Known rows, with every step that occurs
monus/lufud: [ 13.9  18.7 -11.2   9.4  -8.0  -6.2  -9.9   5.9  -9.9  12.4 -31.7 -29.9
   5.6   1.8 -10.0 -11.1  11.4  11.1   4.5  11.1 -13.2  -6.2 -24.4  54.0]
sodit/monus/regomi: [-44.7   7.0  -2.5   8.8  -3.2  36.8  -4.6   9.1 -22.8  -1.4  44.7 -31.6
  13.0 -26.9  -1.0   9.9  23.5 -20.4  -5.0  10.2  15.9 -14.6 -12.1   5.3]
monus/sodit/budeg/lufud: [ 33.5  16.9  -8.9   7.3  22.9  35.3   5.0  -0.2  39.5  11.9  -4.0  29.3
  16.5 -23.3 -48.4   3.6  -3.7  12.7  22.3  -7.4 -40.4 -33.6  15.9  -5.3]
saku/budeg/lufud/monus/regomi: [-46.0  -0.2   4.1 -39.4   3.1  49.0  -6.2  -4.9  -9.2 -11.1  21.3 -21.0
   2.4 -11.1   6.1  -9.0   3.3   6.9 -24.7 -35.8  35.0  12.5   1.5  -6.5]
budeg/lufud: [ -5.2   8.2 -21.4   6.7  26.3 -17.8   8.5  -0.5 -11.6   1.3 -13.6   2.9
   6.7   6.0 -16.2   0.2 -26.2  -2.8  11.8  -4.9 -33.0  -0.1  18.8  34.8]
budeg/saku: [ 57.6 -16.9   4.8  12.7 -10.5 -17.2  19.3   7.1 -27.0   7.1  18.1  15.9
 -15.5  58.8  -5.7  19.5 -22.0 -11.1  -1.4   8.7   8.3   1.4 -19.2  33.9]
regomi/monus/budeg: [ -9.9 -24.5   8.5   1.2 -10.5 -34.7  -9.9  -1.0 -11.9  10.9   2.8 -17.6
  32.5 -14.7  34.5   5.8  26.8 -23.8   1.9   9.6 -25.7  33.9  -7.6 -44.0]
verif/budeg/saku: [ 71.7 -13.7  32.0  17.3 -10.2 -15.5   4.1  14.3 -34.7  -2.0 -18.6  24.2
 -16.0  47.8  43.4   4.0 -27.7  21.9  -5.5   2.5   5.3  19.4  -7.7   8.5]
monus/sodit/budeg: [ 57.9   5.7 -11.7   3.2  -2.6  34.4  -4.3   5.8  29.2  29.9  10.2  27.5
  21.0 -22.3 -40.5   5.3  14.3  14.1   0.4  18.7 -32.2 -32.2  -1.7  -8.4]
regomi/monus: [-23.5 -43.7  -1.7   3.5   3.2 -28.0   4.0   4.9 -12.4  19.8  11.8   0.6
  36.7   0.6   4.5  20.9   9.5 -31.6  -7.1  21.3 -31.9  16.4   2.0  14.3]
monus/lufud/budeg: [ 40.5  11.3 -23.9  -2.1 -30.1   1.5 -23.0  -0.1   2.2   4.7 -33.9 -39.4
  11.1   8.7  19.3 -21.6  11.4  14.1 -25.1   7.8 -44.0 -13.7 -15.6 -14.3]
regomi/monus/sodit/budeg/lufud: [-15.9 -22.8  11.0   0.7  27.4  19.6   4.8  -8.1  47.0   8.7   5.1  22.8
  38.6 -33.3 -29.7  16.1   8.8 -19.7  26.7  -5.5 -48.2 -15.9  23.0 -18.7]
sodit/budeg/lufud/monus: [-17.9  -0.4 -35.6  -5.4  23.1  -4.0  11.1  -6.8  11.7  -9.7  21.3  -0.5
  11.5  -1.7  -9.4   0.0  -7.2   3.8  -9.1  13.5   3.5 -26.3  28.7  -4.1]
budeg/monus: [-32.4  15.5   0.9  10.0   7.9 -18.6   9.0   0.2 -14.5  -1.9  21.0   3.0
 -30.5  16.8 -16.6   5.8 -17.4   0.7   8.3  12.9  16.8  -7.1 -19.5  33.9]
monus/sodit/budeg/bepav: [ 56.9  -8.8  14.1   6.0  14.2  36.8   7.2   1.9  36.1  14.0  15.1  38.1
 -23.6 -16.9 -60.8   6.9  25.4   8.3  24.0   8.8 -31.7 -35.5  -3.2  -3.5]
sodit/monus: [-51.1 -10.9 -26.0   2.1   9.6 -22.1   8.7   3.1  -9.3   5.6  16.7 -10.5
   3.7 -12.9 -12.0   7.2   8.6 -29.2  -8.4  29.4  16.0  -3.6  -0.9  25.1]
verif/budeg: [ 41.0  -7.3   6.8   9.6  -4.2 -16.2 -12.5  20.0 -34.3  11.1 -33.1  12.7
   9.5   7.0  41.1  -8.7 -10.7  33.1 -16.9  17.1 -24.6  20.5   3.9   7.0]
budeg/sodit/monus/regomi: [-20.2  19.7  -3.9  18.0  -8.4  26.4   3.4   5.6  -3.4 -13.4  37.7   5.2
   7.2 -19.8 -18.2  19.2  -7.7 -27.2  14.3 -19.9  20.7 -16.6  39.0  13.3]
sodit/monus/budeg/lufud: [-63.0  22.9 -18.8   2.1  24.2 -28.0   1.1 -11.4   0.9 -20.2 -11.7 -28.1
  -2.7 -33.5  15.3  -9.2  10.8 -23.2  14.9  -3.1  14.8  11.3   6.1 -29.0]
saku/budeg: [ 17.9 -28.7  -8.1 -45.0   9.6 -20.8   9.3   5.7 -22.8  28.0  -1.6  16.7
  16.2  -0.4   4.2   1.0  14.3   3.5 -36.2   7.7  -2.3  39.1  -4.8  43.4]
regomi/monus/lufud: [-32.9 -22.8   7.5   4.5   0.2 -17.8  -8.3  -1.9   2.0  10.4 -19.3 -31.1
  31.1 -10.8   2.6   3.3  18.7 -23.2  10.8   7.9 -23.7   8.4 -12.5  32.6]
saku/budeg/sodit: [ 32.8 -17.7  -5.9 -34.2   3.3 -26.4  15.5   1.5  -1.0  16.1  -4.6  47.0
  12.0  -0.2  -9.0   9.2 -12.0  -4.8 -18.2 -20.0   5.2  36.6  41.2  50.2]
lufud/monus/sodit/budeg/saku: [ 30.2   0.3  -4.0   7.7 -32.2  59.4   2.8  -4.8  33.5   3.9  42.7   7.6
 -19.1  24.4 -35.6   6.6  -1.2   5.0  -7.2   7.9  46.1 -45.7 -23.2 -47.4]

Rows
[  1.8 -13.7  11.4  13.0 -13.3 -42.3  -0.8  -3.2   6.1  -2.9   0.6   9.9
  27.8 -12.3  22.8  11.5   5.7 -34.4  16.6 -16.9 -18.8  31.8  33.8 -38.4] | regomi/monus/budeg/sodit
[-38.5  10.6 -19.0   1.7  -2.5 -27.1  -6.1  -1.6 -10.4  -1.4   6.3 -28.3
   2.7 -28.1  20.8  -4.5  28.8 -20.6  -3.0  21.4  21.4  16.4 -13.9 -34.9] | sodit/monus/budeg
[ 16.5 -34.3  16.9   1.1 -25.5  -9.7  -4.4 -10.7  11.2  -9.4 -11.1 -29.1
  15.3  31.2  30.1   6.1   7.6 -28.4  -7.5 -11.2 -30.0   1.1 -14.1 -25.3] | regomi/monus/lufud/budeg/saku
[-26.9 -17.3  -9.4 -38.8  15.2 -30.8  22.5  -6.4  10.3   2.0   4.8  36.1
   4.3 -20.2  -9.7   9.5  -5.4 -29.3 -14.7 -17.1  37.8  30.1  44.7  47.1] | saku/budeg/sodit/monus
[-11.0  -0.7  -9.5  -0.2 -15.7  -1.7   2.6 -12.5  12.1 -20.4 -10.7 -39.3
 -16.7  18.3  14.6  -7.2   7.5 -25.9 -10.4   2.5  18.8 -18.8 -19.1 -12.7] | sodit/monus/lufud/budeg/saku
[  1.1  30.5  39.7  16.1  -4.9  32.7 -15.0   9.9   8.7  -4.3 -28.5  21.5
 -34.0  -3.9   4.5 -11.8 -15.6  39.7  19.2  -9.7  11.0  -9.5 -20.2 -19.2] | verif/budeg/monus/sodit
[-38.4  34.7  10.0  13.5   7.4  -9.4   2.0  -6.3   2.1 -13.1 -12.3 -29.1
 -36.3   4.3 -17.7  -9.4  -5.5   9.6  28.1   2.9  26.1 -14.5 -35.3  51.5] | budeg/monus/lufud
[ 47.6 -31.8  -2.3  -2.1  33.2 -26.3  23.0   5.3  -3.9   5.0  26.9  33.8
 -18.3   0.9 -24.3  11.8  24.1  -1.5   9.3  29.5 -34.4 -11.5  15.4  35.6] | sodit/budeg/bepav
[-15.9  30.3  34.0  17.3   5.0  -7.7 -14.4   3.0 -10.4 -19.5 -49.3 -14.1
 -30.9   2.7  32.4 -21.3 -12.0  42.7  18.2  -5.9  20.1   2.8 -23.1  27.1] | verif/budeg/monus/lufud
[ 23.5  -1.9 -26.3  -1.2  41.8 -25.6  19.4  -0.7   1.9   3.0   4.7  18.9
  24.6  -7.3  -9.2   6.5  -9.2   2.9   5.5  14.0 -41.2 -10.0  36.2  31.8] | sodit/budeg/lufud
[ 14.8  11.0  -1.6   9.6 -47.5   4.5  -7.0  -6.3 -14.0 -12.6  25.7 -31.3
 -31.0  41.5  24.6  -3.1  -0.9  -2.7 -14.1   0.9  64.5   3.7 -38.3 -71.4] | lufud/monus/budeg/saku
[ 29.2 -40.6  29.1   6.1  -3.0  19.1  12.1  -3.7  38.2  13.8  28.3  31.5
  20.3   4.2 -23.9  28.8  10.4 -28.3  17.4   0.1 -20.9 -14.0  -2.9 -17.1] | regomi/monus/sodit/budeg/saku
[ 57.2   6.6   8.9  18.4  -9.3 -22.7  -5.0  15.6 -15.3   0.2 -36.5  45.7
   5.0   8.5  26.3   1.2 -34.3  23.1  -0.4 -12.3 -13.7  16.0  49.5  11.5] | verif/budeg/sodit
[ -9.7 -26.0  -1.6  -4.1 -22.1  -9.9 -17.6  -4.4  11.9   3.1 -22.6 -36.6
  37.3  -2.3  27.9  -5.8  20.6 -19.8 -15.3   1.4 -50.8   4.4  -7.9 -25.8] | regomi/monus/lufud/budeg
[-39.4  28.0 -20.1   8.6  -7.1  56.3 -12.7  -9.4  31.3  -7.1  -2.9 -10.0
 -16.1  -1.9 -47.0  -9.9 -21.7   7.2  11.9 -20.8  16.5 -37.9  -3.3 -36.4] | budeg/lufud/monus/sodit
[-35.6 -11.3   9.1   5.1  15.7 -33.5  -4.1  -8.3  -1.4  -8.1 -11.0 -19.1
  27.5 -19.0  29.6   3.2   8.7 -25.7  21.1 -14.7 -33.6  29.8  12.7 -41.3] | regomi/monus/budeg/lufud
[ -1.2  -0.1  -7.7  -1.6  27.4 -26.1  22.4  -0.7   2.1   0.6  36.5  19.2
  -6.3   0.2 -12.2  11.5  -0.9   3.3   4.0  29.0   2.7 -14.0   2.4  28.8] | sodit/budeg/monus
[-49.1  11.8 -32.0   5.5   4.0   7.6   0.4  -8.4  -1.3 -13.0   5.5 -18.5
  -7.7  13.4 -15.4  -6.3 -25.0  -0.7  -4.1  -3.0  17.2 -16.2   7.5  -7.1] | budeg/lufud/monus
[-23.2   6.9  26.7 -37.2   5.9  26.2   4.8  -7.3  23.3  11.2   5.3  22.9
 -27.2 -12.1 -31.2  -3.5   5.7  11.2   1.9 -19.3  32.4  10.9 -28.4  15.4] | saku/budeg/monus/sodit
[ 14.6   8.5   6.6  10.1  24.1 -17.2  -5.6   8.0 -23.0  -8.8 -50.9  15.4
   6.5   4.4  35.1 -10.6 -29.6  32.8   5.8  -9.2 -31.6  15.7  25.8  10.5] | verif/budeg/lufud
[ -9.7  22.1  11.7  17.0   0.4 -17.7  -6.5   0.7   6.8 -20.8 -55.0   9.2
  -7.6 -18.4  23.0  -7.5 -15.7   8.8  15.6 -18.0  22.8   5.9  41.2  24.8] | verif/budeg/sodit/monus/lufud
[ -8.2 -16.0  -8.4 -43.7  36.1 -20.9  13.9  -5.0  -6.9   8.5 -18.5  16.3
  13.3  -7.2  -2.8  -4.1  -8.8   2.6 -13.2 -19.3 -11.3  36.2  16.6  46.6] | saku/budeg/lufud
[  5.4   7.6 -23.7   1.2 -26.6  56.0 -10.9  -0.4  34.6  12.9  29.9  -1.1
   2.0  -9.8 -34.9  -3.2  11.2  13.2 -17.1  20.0  25.7 -43.7 -14.1 -51.0] | lufud/monus/sodit/budeg
[ 36.0   0.7  14.2   9.4   0.6 -25.0  -3.5   1.8 -17.0  -3.4  -0.7  -5.1
 -39.1   1.6   5.9  -7.8  30.6   1.5  20.3   0.3 -16.4  16.7 -17.5 -28.8] | monus/budeg/bepav
[-31.9 -10.5  13.3 -42.4  19.8 -20.8  17.0  -5.4 -12.1   5.9  11.5  14.8
 -20.9   1.2  -2.3   0.0   1.0   2.1 -13.0  -3.4  32.5  31.5 -16.9  45.7] | saku/budeg/monus
[ 69.8   3.7  -1.9   5.9 -33.8   2.3  -6.2  -2.5  -1.1  -7.2 -20.8 -31.4
 -12.4  45.1  19.6  -8.7  -3.5   2.6 -11.8  -7.1 -19.3 -15.6 -26.1 -12.2] | monus/lufud/budeg/saku
[  2.3  27.2 -23.6  11.1 -43.6  -3.5 -14.3  -6.7   3.6 -11.3  13.2 -10.9
 -13.8   5.8  11.3  -8.2  -8.7   0.3  -8.5 -11.9  47.4   0.8  13.2 -70.2] | lufud/monus/budeg/sodit
[ -6.6  13.5  26.2  12.6   6.5 -15.8  -6.1   9.3 -24.4 -11.4 -20.1  12.4
 -26.9  11.0  32.8  -7.2 -21.5  35.4   2.6   5.0  10.7  10.3  -7.0   9.5] | verif/budeg/monus
[-25.5   4.4  36.2 -34.8   8.7  32.0   2.3   2.3 -21.2  -3.4  39.6  -1.1
 -13.5  -6.6   3.9   3.0  13.2   8.4 -10.3 -20.8  32.6  21.1 -24.8  27.8] | saku/budeg/monus/regomi
[-20.0  11.2  -9.1   9.1 -40.6  68.2 -24.4  10.7 -24.7   1.3  51.4 -42.5
   3.9   7.1   0.1  -0.2  11.5   6.6 -26.7   5.7  32.7 -24.4 -26.3 -34.3] | lufud/monus/regomi
[-16.8  27.9   9.6  11.8  -8.8  50.9 -23.7   1.3  16.0 -15.6 -40.2   1.3
 -14.9  -6.6   5.9 -22.0 -26.7  39.7   6.2 -25.0  12.3 -14.6   7.0 -53.8] | verif/budeg/lufud/monus/sodit
